Each row was made from one path, in order. Every step used is in the known rows, and no mark comes twice. Write each row's path.
In the rows, zero is written as 128.
Known rows
tunu, mazar, zosu, mefun, vami: [104 127 108 163 135 131 114 130 114 125 113 144 128 133 131 115 146 108
 135 115  84 122 109  97 131 169 114 115 134 140 147 127 113 131 142 118
 135 142 136 101  92 162 108]
defom, zosu, mefun: [120 121 136 128 146 126 138 142 104 138 142 141 108 127 156 113 149 120
 127 115 136 144 124 131 116 162 133 150 120 129 144 125 113 142 141 125
  98  75 112 139 149 147 111]
pode, mefun, zosu, defom, datu, valas: [122 131  98 153 123 112 160 139 143 123 102 114 117 137  97 115 114 130
 125 146 131  97 154 101 134  55 139  90 137 122 103 115  85 125 139 133
 144  85 117 111 150  99 133]
pode, mefun: [150 126 111  84 109 111 149 143 132 135 108 121 116 144 127 123 145 131
 133 149 124 123 136 126 132 130 118 117 133 132 125 139 164 136 117 106
  77 142 139 125 148 121 127]
mazar, tunu: [117 128 122 113 121 126 142 126 130 153 116 209 117 135 122 108 141 119
 127 131 113 131 138 133 123 129 107 125 122 100 119 134 189 152 121 118
 107 123 134 156 117 147 131]
zosu, defom, datu, valas: [125 130 116 165 142 133 148 131 153 129 123 140 122 126 118 121  83 126
 125 176 134 109 147 131 145  84 118 116 134 113 105 117  80 157 132 141
 152  72 112 122 159 130 136]
fariduv, tunu: [147 125 135 117 124 122 132 132 125 122 144 119 113 145 145 138 107 133
 122 149 145 130 131 148 138 161  96 143 126 125 108 133 148 128 127  93
 104  96 140 130  93 129 110]
tunu, mazar, zosu, buser: [101 135 160 127 141 125 136 118 124 159 139 145 140  97 132 141 161 114
 126 113  55 138 112 130 114 115 111 103 137 128 145 153 150 162 127 112
 140 152 172 112 101 161 111]
valas, datu, mefun, vami, pode: [139 128 125 142 129 124  97 113 145 156 140 116 121 131 143 118 106 133
 119 137 130 123 127 119 179 156 160 140 133 148 150  94 122  92 105 160
 101 125 114 135 165 134 106]
valas, datu, mefun: [121 127 127 101 133 139 130 124 135  84 113 163 122 129 138 115 124 140
 140 143 124 142 134 132 157 120 144 143 128 138 126 113 138 146 103 149
 159 104 115 150 154 115 137]
mefun, datu, defom: [142 129  98 161 137 141 117 121 128 104 134 122 128 122  94 156  90 127
 124 121 122 131 121 140 101 131 154 126 124 127 118 138 127  86 138 135
  74 170 125 114 148 109 130]
sevu, pode, mefun, datu, defom: [152 127  86 162 118 118 131 130 133 101 120  63 133 134 115 172  99 140
 129 135 127 127 103 109  95 123 130 116 125 139 123 156 142 105 124 117
  74 171 120  81 143  99 128]
pode, vami, mefun, datu, defom, zosu: [152 123 111 170 140 125 136 122 124 117 113 113 116 121 140 144 131 128
 126 102 166 154 114 112 130 106 161 148 117 141 141 138  46  96 125 114
 133 181 100 126 129  92 137]
fariduv, tunu, buser: [146 133 145 119 120 152 139 127 127 163 141  74 120 148 159 164  92 129
 130 152 141 129 143 144 141 147 106 129 136 145 107 145 133 144 126 142
 148  90 133 133  76 134 134]
defom, zosu, mazar: [119 125 152 115 133 103 122 142 111 141 168 191 140 119 122 112 179 124
 116 128 138 132 115 142 122 136 102 141 114 132 137 121 141 147 141 150
 139  86 145 129 192 124 103]
valas, datu, defom, zosu: [134 124 122 161 157 124 129 129 112 123 123 120 101 124 127 120 127 137
 126 131 159 140 137 151 120 120 118 102 107 144 129 126  77 113 138 140
 129 160 116 151 151  83 105]
vami, pode: [156 128 148 119 126 125 116 115 146 187 150 128 135 109 124 140 112 125
 109 129 134 125 131 139 139 150 147 146 130 131 137 117 167 113 105 126
  61 125 136 138 167 157 109]
sevu, pode: [153 131 151 113 123 117 123 121 149 116 128 119 145 118 143 143 124 142
 131 156 127 124 127 145 112 141  92 120 125 125 133 141 221 172 117 143
 125 128 142  93 156 156 131]
vami, mefun, zosu: [134 128 151  95 119 122 121 118 129  99  87 164 127 107 113 116 159 123
 122  83 126 115 162 126 125 126 163 130 131 121 134 118 145 102 117 127
 166 140 138 144 128 121 132]
datu, defom, zosu, fariduv, tunu: [135 117 116 160 142 100 124 147 104 105 151  76 108 147 150 136 114 137
 117 124 159 146 122 181  89 113 107 129 115 114 108 131  39  95 149 102
 121  69 128 145  86 110 122]
mefun, zosu: [129 136 151  89 122 119 119 122 128 107 118 171 126 119  89 123 159 127
 121  99 119 113 162 143 109 117 156 102 132 123 124 117 196 106 145 151
 114 141 150 125 153 131 125]
sevu, pode, vami, mefun: [166 125 149  99 108 122 128 120 159 108  86 125 146 124 163 132 140 141
 142 133 155 132 125 102 150 112 106 161 130 136 143 146 145 155  87 108
 178 150 113 111 118 141 162]
fariduv, tunu, mazar, zosu: [114 131 133 156 131 122 149 123 118 117 123 122 140 117 131 154 143 119
 124 128 105 138 108 120 128 132  94 115 126 141 115 143 134 157 116  68
 165 145 159 106  56 145 100]
pode, vami: [161 131 137  77 118 132 132 128 147 126 117 168 134 141 120 117 142 135
 144 141 140 133 133 125 148  92 121 131 133 136 124 135 168 135 128 126
 101 160 127 125 149 141 158]
fariduv, tunu, mazar, zosu, mefun, vami: [104 125 107 177 130 124 120 132 104 121 127 110 120 148 150 127 128 113
 130 120  99 124 103  93 142 184  96 124 133 145 135 129  91 122 144  88
 136 122 135  93  49 158  92]
tunu, buser: [144 138 149  99 125 158 130 123 139 165 121 109 131 128 135 151 117 124
 136 150 119 130 154 146 129 127 126 115 139 139 123 140 162 155 124 179
 141 121 137 136 126 149 153]
valas, datu: [140 129 127 111 133 141 115 121 126 128 106 149 120 128 106 100 124 138
 144 156 132 133 148 134 144 142 107 108 123 138 118 130 165 130 122 166
 131 172 124 160 158 119 123]
defom, datu, mefun, zosu, buser, tunu: [ 75 143 152 118 133 136 159 128 129 138 144  85 124 127 125 115 128 126
 121 112 113 122 121 133 129  64 178 132 148 118 162 103 147 135 128 112
 137  82 135 112 154  83 114]
mazar, zosu, fariduv, tunu, buser: [132 132 140 138 124 141 143 130 110 144 113  38 140 142 156 154 119 126
 138 140 109 141 137 150 103  92 101 126 138 124 100 157  95 142 126 147
 201  46 141 145  64 136 147]
datu, defom, zosu, mefun, pode: [119 121 109 157 141 141 125 133 111  94 162 111 103 114 150 126 132 123
 112 107 156 119 107 109 124 143 126 113 122 116 151 123  32 122 165 136
  87  75  80 131 118 101 116]
fariduv, tunu, mazar: [121 125 124 141 123 118 111 133 131 122 154 148 129 127 119 159 120 128
 124 141 138 137 105 138 142 179  98 113 127 144 113 123 140 140 129  79
 106 165 149 106  56 159 109]
mefun, pode: [141 132 127 106 119 140 116 117 138 106 151 141 123 106 126 122 138 127
 120 146 138 112 128 129 145 140 116  96 135 106 137 124 139 147 155 168
  98 134 112 125 144 120 136]
buser, tunu: [125 137 135 104 138 149 146 135 136 154 132 113 127 131 120 128 128 126
 127 161 144 119 129 148 149 136 126 142 133 128 142 120 177 160 113  97
 104 186 134 121 173 115 129]
buser, tunu, fariduv: [106 134 139  95 143 160 140 129 128 181 131  71 133 133 104 124 112 131
 149 157 141 118 141 133 138 145 133 138 128 130 125 127 139 158 117  98
 113 220 137 126 180 124 138]
vami, mefun, zosu, defom, datu: [110 126 129 156 119 107 133 121 125 128  85 141 121 119 126  98 122 119
 128 120 122 120 148 123 132  55 145 131 136 121 139 116  71 126 115 159
 156  99 131 144 131 106 122]
zosu, fariduv, tunu: [139 120 124 118 122 111 115 142 118 106 142  99 124 148 133 125 114 136
 130 146 138 137 126 171 106 131 101 137 127 108 100 133 114 111 139 112
 122  75 137 143  94 142 136]
defom, zosu, mazar, tunu: [ 92 123 133 131 124 101 140 139 106 168 152 233 130 130 125  99 185 117
 114 118 127 133 115 123 118 129  84 139 108 111 129 128 154 161 134 137
 137  81 136 152 149 129 106]
valas, datu, defom, zosu, mefun, vami, pode: [135 119 107 199 148 123  95 125 112 181 145  80 102 134 141 115  99 127
 115 107 151 124 121 109 143 175 142 134 118 159 155 105  42  61 135 147
  64 129  95 145 148 118  78]
zosu, mefun, pode, sevu: [137 128 117 114 115 167 124 132 133 113 157 144 136 119 126 105 111 127
 121 127 146 111 106 119 136 187 123 115 126 110 142 129 149 151 159 145
 115 178 101 152 102  95 142]
pode, vami, mefun, zosu, fariduv, tunu: [138 120 129 104 106 102 114 135 120  83 102 108 134 146 126 116 146 140
 136  92 153 133 140 127 117  86 134 143 133 120 106 127  79  71 131 103
 179  91 122 145  60 124 158]

Which path is each row?
[161 128 108 139 127 156 132 119 160 100 102 145 139 113 108 150 111 132
 136 131 152 126 133  83 160 139 163 144 135 123 105 130 105 111 119 110
 180 167  86 113 144 133 172] -> pode, vami, mefun, datu, valas
[128 126 114 125 129 133 101 137 121 130 130 150 109 153 139 101 120 118
 134 134 109 115 129 120 139 188 123 129 135 129 143 118 128 111 152 142
  86 111 119 118 135 155 118] -> zosu, mefun, vami
[114 126 119 178 131 125 107 119 124 182 142 110 142 117 127 137 128 108
 114 106  97 120 106  91 143 182 140 131 134 151 157 114 105 101 120 109
  86 145 129 110 110 180  87] -> tunu, mazar, zosu, mefun, vami, pode
[151 130 158  91 106 112 119 115 148  88  78 134 147 120 130 127 168 140
 135  89 147 119 146  96 128  86 140 131 130 137 140 131 170 117 109 129
 186 145 126 104 126 130 154] -> sevu, pode, vami, mefun, zosu
[155 134 127 107 112 156 124 123 149 119 155 140 138 111 118 109 117 131
 119 145 151 112 118 143 141 166 121  92 126 107 137 129 178 158 160 159
 128 226 121 150 119  78 146] -> mefun, pode, sevu
[108 132 141  96 127 130 122 118 128  63 106 171 124 123 108 114 153 140
 133 101 118 127 154 123 132  97 175 116 130 140 125 103 163 109 123 166
 169 115 125 141 157 107 134] -> valas, datu, mefun, zosu
[126 129 133 115 136 118 138 129 112 106  94 117 149 117 120 109 159 122
 136 125  86 137 139 160  80  65 120 126 129  96 116 144 134 134 125 143
 167  86 150 146 144 147 149] -> mazar, zosu, fariduv
[119 137 134 117 117 152 143 123 134 193 113 154 124 139 137 137 124 117
 135 139 113 130 148 131 125 121 113 113 132 119 116 144 173 169 120 166
 144 101 129 158  97 149 155] -> mazar, tunu, buser
[166 130 144 120 118 140 129 123 153 190 152 130 150 115 116 126  95 129
 109 133 147 122 122 156 131 174 150 136 122 130 136 121 205 128 116 121
  91 213 142 162 144 117 120] -> vami, pode, sevu
[159 124 108 167 120 137 120 115 147  87  98  86 145 122 131 165  95 139
 137 112 149 136 103  97 119 105 137 153 125 139 134 152 103  99 106 111
 143 177 102  94 121 111 155] -> sevu, pode, vami, mefun, datu, defom
[132 124 127 136 128 113 142 133 104 100 117  76 135 139 148 128 133 129
 128 132 111 140 126 155  97  95  97 138 126 105 100 148 105 122 129  98
 171  49 147 144  86 131 127] -> mazar, zosu, fariduv, tunu
[159 127  94 140 107 112 128 122 130 183 140  75 136 122 108 156 116 128
 120 131 123 138 112  98 132 160 170 137 138 142 129 138 167  85 111 136
  33 185 121 113 164 131 113] -> vami, pode, mefun, datu
[ 44 125 122 121 112 122 140 124 110 132 128 178 150 135  83  90 142 123
 141  91 104 117 124  89 107  72 147 130 120 109 109 109 119 131 126 138
 185  42 130 145 145 120 117] -> defom, datu, mefun, zosu, mazar, tunu, fariduv
[150 133 108 147 139 153 125 121 147 109 135 145 133 111  87 157 102 129
 126 150 131 120 135 120 133 157 158 116 132 113  95 126 163 121 143 142
 131 151 109 104 176 143 144] -> mefun, datu, valas
[159 124 139  85 114 131 131 124 150 121  82 161 132 126 147 112 142 129
 141 125 148 134 138 108 166 108 131 164 132 132 137 135 109 129  94  95
 154 153 115 142 117 132 161] -> pode, vami, mefun
[101 126 124 103 128 140 136 120 122 183 119 161 125 138 104 108 122 124
 150 137 115 127 148 120 117 141 116 118 118 106 105 139 145 151 121 117
 114 165 136 160 131 158 139] -> mazar, tunu, fariduv
[ 93 123 119 161 133 135 147 133 102 112 125 121 138 126 145 147 135 114
 131 104 102 138  97  93 123 155 101 144 127 141 122 143 106 148 120  60
 139  77 132 116  48 161 101] -> fariduv, tunu, mazar, zosu, mefun
[167 132 146  92 113 119 125 125 160 116 121 133 151 137 141 135 139 148
 145 152 144 131 116 120 129  93  95 126 128 142 130 146 207 161 120 136
 125 155 127  86 154 154 157] -> sevu, pode, vami
[135 113 101 194 136 108 116 136  99  96 133  56 115 132 154 145 108 132
 120 109 161 158 108 150  97 133 135 154 117 113 115 137   4  73 132 100
 157  98 108 146  72  99 126] -> vami, mefun, datu, defom, zosu, fariduv, tunu
[128 121 105 171 122  88 129 146 109 119 163  96 148 129 120 154 154 136
 118 121 141 129  82 105  92 120  99 130 111 148 134 146 118 123 134 139
 127 116 126  79 181  88  99] -> sevu, pode, mefun, datu, defom, zosu, mazar
[121 133 150 107 133 108 119 128 127 137 126 185 120 126 119 124 148 126
 123 123 105 116 163 144 126  87 132 125 132 133 129 125 136 132 136 186
 104 150 158 123 160 137 139] -> mefun, zosu, defom
[112 124 132 106 119 102 119 139 116  58 138 113 128 145 134 131 136 139
 121 100 127 136 135 159 100  94 151 141 132 112 105 111 109  90 137 118
 161  30 134 135  86 130 145] -> datu, mefun, zosu, fariduv, tunu
[118 118 122 151 153 131 139 143 104 119 138 127 106 132 147 126 123 120
 119 100 142 136 120 135 104 142 135 148 114 131 143 127  62 117 141 100
  84  75 107 138 128 124 112] -> datu, defom, zosu, mefun
[156 130 133 132 117 136 117 125 161 168 157 125 139 132 145 119  89 130
 108 133 136 119 116 149 157 178 172 144 128 133 154  99 171 117 118 129
 111 196 134 142 134 106 124] -> datu, mefun, vami, pode, sevu
[112 134 150  82 124 121 131 123 133  68 122 180 129 120 120 131 156 130
 119  94 112 123 149 137 118  98 186 132 134 125 131 100 175 116 126 139
 139  81 139 121 149 128 139] -> datu, mefun, zosu
[136 127 109 139 143 147 116 125 127 101 105 130 116 128 101 120  96 138
 136 134 138 123 142 139 125 116 111 108 116 140 115 132 102 101 123 135
 118 162 121 153 140  94 122] -> valas, datu, defom
[ 98 134 137 114 109 145 133 132 123 191 134 186 147 137 119 128 144 115
 129 131 106 122 131 111 126 117  86 132 128 126 117 142 164 168 121 178
 170  65 135 153 115 144 145] -> zosu, mazar, tunu, buser
[127 123 122 148 142 116 111 141 109 148 140 132  96 148 158  98 143 118
 128 127 130 128 127 128 135 184 127 127 126 133 156 114 104 120 165 145
  95 118 115 118 143 146 107] -> defom, zosu, mefun, vami
[ 93 136 156  89 149 158 137 128 124 210 153  62 128 130 118 125 110 131
 147 152 113 124 135 133 134 142 130 131 135 124 138 138 130 158 126 107
 106 204 148 126 171 130 134] -> zosu, buser, tunu, fariduv
[131 131 125 111 129 123 113 129 146  99 133 156 113 145 155 115 126 126
 126 146 109 122 134 145 156 149 148 136 138 124 148  99 138 128 131 141
 123 105 129 103 145 135 134] -> datu, mefun, vami
[108 114  99 188 146 107  96 141 105 102 145  99 122 132 110 143 123 141
 134 128 160 152  96 151 108 134  97  89 112 151 109 122  32 103 149 106
 147 179 125 139  46 124 113] -> valas, datu, defom, zosu, fariduv, tunu, mazar
[104 131 136 153 145 115 137 126 124 149 117 173 143 108 137 147 153 114
 129 146  81 136 121 127 136  91  92 124 129 144 134 146 101 185 108 136
 147 178 169 111 112 160 134] -> tunu, mazar, zosu, defom
[124 132 126  99 120 144 127 118 146  64 157 147 122 107 153 132 137 130
 116 139 132 120 117 125 156 126 148 124 138 108 145 109 117 152 131 154
 123  72 101 121 139 115 146] -> datu, mefun, pode
[ 67 137 163  79 145 152 143 126 124 161 157  80 129 128 117 130 131 134
 141 111 103 122 141 125 128 105 179 140 141 129 145 118 124 138 124 113
 142 159 146 118 167 119 137] -> datu, mefun, zosu, buser, tunu, fariduv
